Each row comes from the steps of one walk. Every step used is in the known rows, and no mark comes twice. Write the walk behind each row, first mark first.
Known rows
kefef-beba-babaf: [ -2  22   6  -8   0 -17   5  14  19  -6  20 -34   6   0  -4  -5  40   6
 -12   5  14   0  15]
kopeso-fafi: [-11  -9   3  -1 -11   3 -10  -3   5   9 -11  -2   6  -2  -2 -14  -8  -9
   4  -9  -6  10   1]
beba-babaf-potu-fafi-kopeso-kefef: [-18  31 -28 -15   9   2 -21  31  53  -5   5 -18  36  -6 -35  -6   5  -2
   6   1  -6   2  20]
disovos-kefef-kopeso-fafi: [ 17 -13  14 -14  -5  -6   1  20  18   1 -32   9   9  -3 -39  -8 -18 -15
  -5  16 -18  12  -2]
kopeso-kefef-disovos: [  4   3  -4   2  12  -9  -3  25  16  32  -8  17   6  -4 -19  15  10 -18
   1  -4  -3 -10  11]
kopeso-fafi-potu-kefef-beba: [-14  -6  13 -29 -28   0 -18   7  15  -1   2 -24  27   1 -14 -11   4 -12
 -33  14  -1  -4  15]
kefef-kopeso: [ 19   5  -1  -2   6   4   2  23  12   1  -1   7   4   1 -17   6   6 -11
  -3   6   5   5  -5]
potu-kefef-beba-babaf: [ -7  15   8 -26  -8 -24   8  14  24  -9   6 -34  18   0 -12 -12  29   9
 -12  17  16 -15  19]
fafi-kopeso-kefef-beba-babaf: [ -5  42  -5 -15   3 -11  -6  42  42   5  26 -11  21 -11 -27  -6  34   4
 -15 -13   3  -5  31]
kopeso-fafi-potu: [-11   2   4 -11 -21  13 -26  -7   6   8   5 -16  10  -2  -9  -2 -12  -9
 -11  -3  -7  15  -1]
babaf-potu-kefef-beba: [  1 -21  -2 -31 -15 -20   4  14   4 -36  -1 -15  25   3  -9 -10  15  -1
 -27  34  -5 -20  11]
fafi-kopeso: [-13  22  -4  -7   3  15  -7  12   2  -6   8   9  14  -8 -13   0 -13   4
  -9  -9  -6  -5  17]
beba-kefef: [-10  10   6 -17  -1   6  -4   2   6  12   4 -12   8   0  -7  18   9  11
  15  14  11 -13   4]
kopeso-kefef-beba: [ 13  -3  -2   0  -1 -14   0  30  25  10  11   6  10  -1 -10  -1  33 -14
 -17  -4  -3  -2  10]
kefef-kopeso-fafi: [  9  -4   3  -4  -7   6  -9  21  16   7 -14   4  10  -2 -21  -7  -4 -20
   0  -1  -2  16  -4]
kefef-potu-fafi: [-11   8  -8  22  21   4  -2  -1  22   8 -25  -8   2  -3   5  -5   0 -17
   3 -17  -2   5  28]
babaf-beba-kefef-kopeso-fafi-potu: [ -5  12   3 -46 -14  23 -24  36  32  13   9 -24  33  -7 -15  34  11  -9
   2  33   3  -7   9]
kopeso-kefef-disovos-fafi-potu: [  9  28   3  -1   4   2 -11  13  32  44   4  -4   1  -3 -38  28   3 -13
 -19  -3  -9 -17  -3]
disovos-fafi: [  5  12   4   6   1   1   4 -11  13  10  -5  -8  -9   2 -13   4  -3   3
  -5  -4 -10 -12 -13]
potu-fafi-kopeso: [-27  18 -11   4  16  32 -18  10  21   6  -5   5  26   0 -14   1 -16  -7
   1  -9  -7   3  21]
disovos-kefef-beba-babaf-potu: [  7   1   8 -31  -5 -37  12  13  15 -41   5 -39  11  -3 -29  -7  26  14
 -23  36 -10  -4  16]
kopeso-kefef-beba-babaf-potu-fafi: [ -3   9 -18 -10   4 -20 -12  33  53  -6  11 -32  29   3 -22  -7  46 -11
  -6  13   0   5  14]
fafi-kopeso-kefef-disovos: [ -9  25  -8  -5  17   7 -10  36  20  28   0  27  20 -10 -30  14  -5 -16
  -6 -13  -7 -14  29]
potu-kefef: [ -4  -7   0 -18  -8  -8   5   1   4  -4 -15   1  13   3  -6  -8 -12   1
   2  14   4 -18   3]
disovos-fafi-kopeso-kefef-potu: [  4  42  -8  10  13  -3   3  15  38  19 -15  11  -2 -16 -30  -2  -7  -6
 -17 -36 -17 -19  26]
disovos-kefef: [  6  -9  11  -9   2 -12  10  -1   2  -8 -18   2  -2   1 -20   0 -13   7
  -6  16 -15  -1   3]

Write each row's walk
[ 15  13  -9 -41 -10 -25   5  27  27 -28  -7 -29  23  -1 -34  -7   5   4
   1  37   9  -8  -2] -> beba-babaf-potu-kefef-kopeso
[  9   9   5 -13 -16  17 -24  19  21   7   2  -9  13  -2 -25   3  -7 -19
 -13   4  -3  20  -7] -> kefef-kopeso-fafi-potu
[ 25  -5  10 -13   7  -9  13  22  15  -8 -20  10   4   1 -36   5  -8  -5
  -7  23 -11   3  -4] -> disovos-kefef-kopeso
[  1  11  -2 -22  -8 -25   1  16  15 -32  23 -42  11  -2 -10  -5  41   8
 -18  20   5  -2  12] -> kefef-beba-babaf-potu
[  0   7 -14  23  22  -5  -4  15  41  22 -27   8   6  -6  -7  -5   8 -25
   8 -24  -6   5  27] -> kopeso-kefef-potu-fafi
[ 16   0  15 -22 -12   5 -13  15  22  -1 -17  -5  12  -1 -46   1 -20 -13
 -19  20 -17  18  -5] -> disovos-kefef-kopeso-fafi-potu
[  1  17   7 -21 -18   3  -4 -13  17   8  -5 -21   7   4 -26   4 -19   7
 -19  16  -6 -22 -10] -> disovos-fafi-potu-kefef
[ -4   5   3 -26 -15   3  -9  -2   7  -2   2 -14  17   2 -13   2 -17   1
 -13  19   4 -11   1] -> fafi-potu-kefef
[ -1  27 -12   3  13  -4  -2  26  25   9  -8  20   6 -18 -17  -6  -4  -9
 -10 -32  -8  -6  40] -> fafi-kopeso-kefef-potu
[ -2  39  14 -29 -17 -14  -1   1  37   2  17 -58  13   3 -32   0  23  13
 -31  17   7 -23   4] -> disovos-fafi-potu-kefef-beba-babaf
[ -2  17  10 -31 -16  24 -29  21  25  22   6 -22  23  -2 -31  20   1 -10
   1  19   7   8  -3] -> beba-kefef-kopeso-fafi-potu
[  9  15   6 -20   6  10  -2  27  19  12   2  -6  13  -1 -22  24  14  -2
  12  20  12  -7  -2] -> beba-kefef-kopeso
[-19  19  -2   5  28   9  -1   8  27  -6 -35   5  15  -8 -27  -5 -28  -4
  -9 -10 -22  -2  49] -> disovos-kefef-potu-fafi-kopeso
[ -2  17  -5  -8   3   2  -7  41  28   2  20  15  22 -10 -20  -2  21  -9
 -27 -12  -7  -8  28] -> fafi-kopeso-kefef-beba
[  7  24   6  -3  -9  11 -10 -14  15  12  11 -23  -5   2 -18  13  -5   6
 -19   1  -8  -6 -15] -> disovos-fafi-potu
[ 13   9  -9  11   9 -21   5  15  22  12 -16  11  -6 -11  -3  -4   9 -14
  -1 -24  -4  -1  22] -> kopeso-kefef-potu
[-16  -5   6 -28 -28   6 -21  -6  11   6  -9 -17  22  -2 -15 -11 -26  -7
 -11  12  -3  -2   4] -> kopeso-fafi-potu-kefef
[ 21  23   7 -23 -12   8  -3  11  31   8  -6 -16  12   4 -42  11 -12  -4
 -22  24  -2 -18 -16] -> disovos-fafi-potu-kefef-kopeso
[-35  37  -6  -3  25  29 -12  13  32  17 -14 -12  25 -10 -12  15  -7  -3
  10 -11   4 -12  50] -> beba-kefef-potu-fafi-kopeso
[ -8  26  10 -34 -17 -14  -5   9  26  -9  21 -47  21   1 -18  -3  25   9
 -25  24  16 -12  17] -> fafi-potu-kefef-beba-babaf
[  1  32  -8   0   4   9  -3  18  36  21   1  16   7  -8 -36   2  -9   0
 -10 -19 -18 -18   2] -> disovos-fafi-kopeso-kefef
[  1   4  -5 -42 -21 -24  -5  25  30 -20 -19 -32  30  -4 -35 -20  -1  -5
   4  30   5  -1  -2] -> beba-babaf-potu-kefef-kopeso-fafi
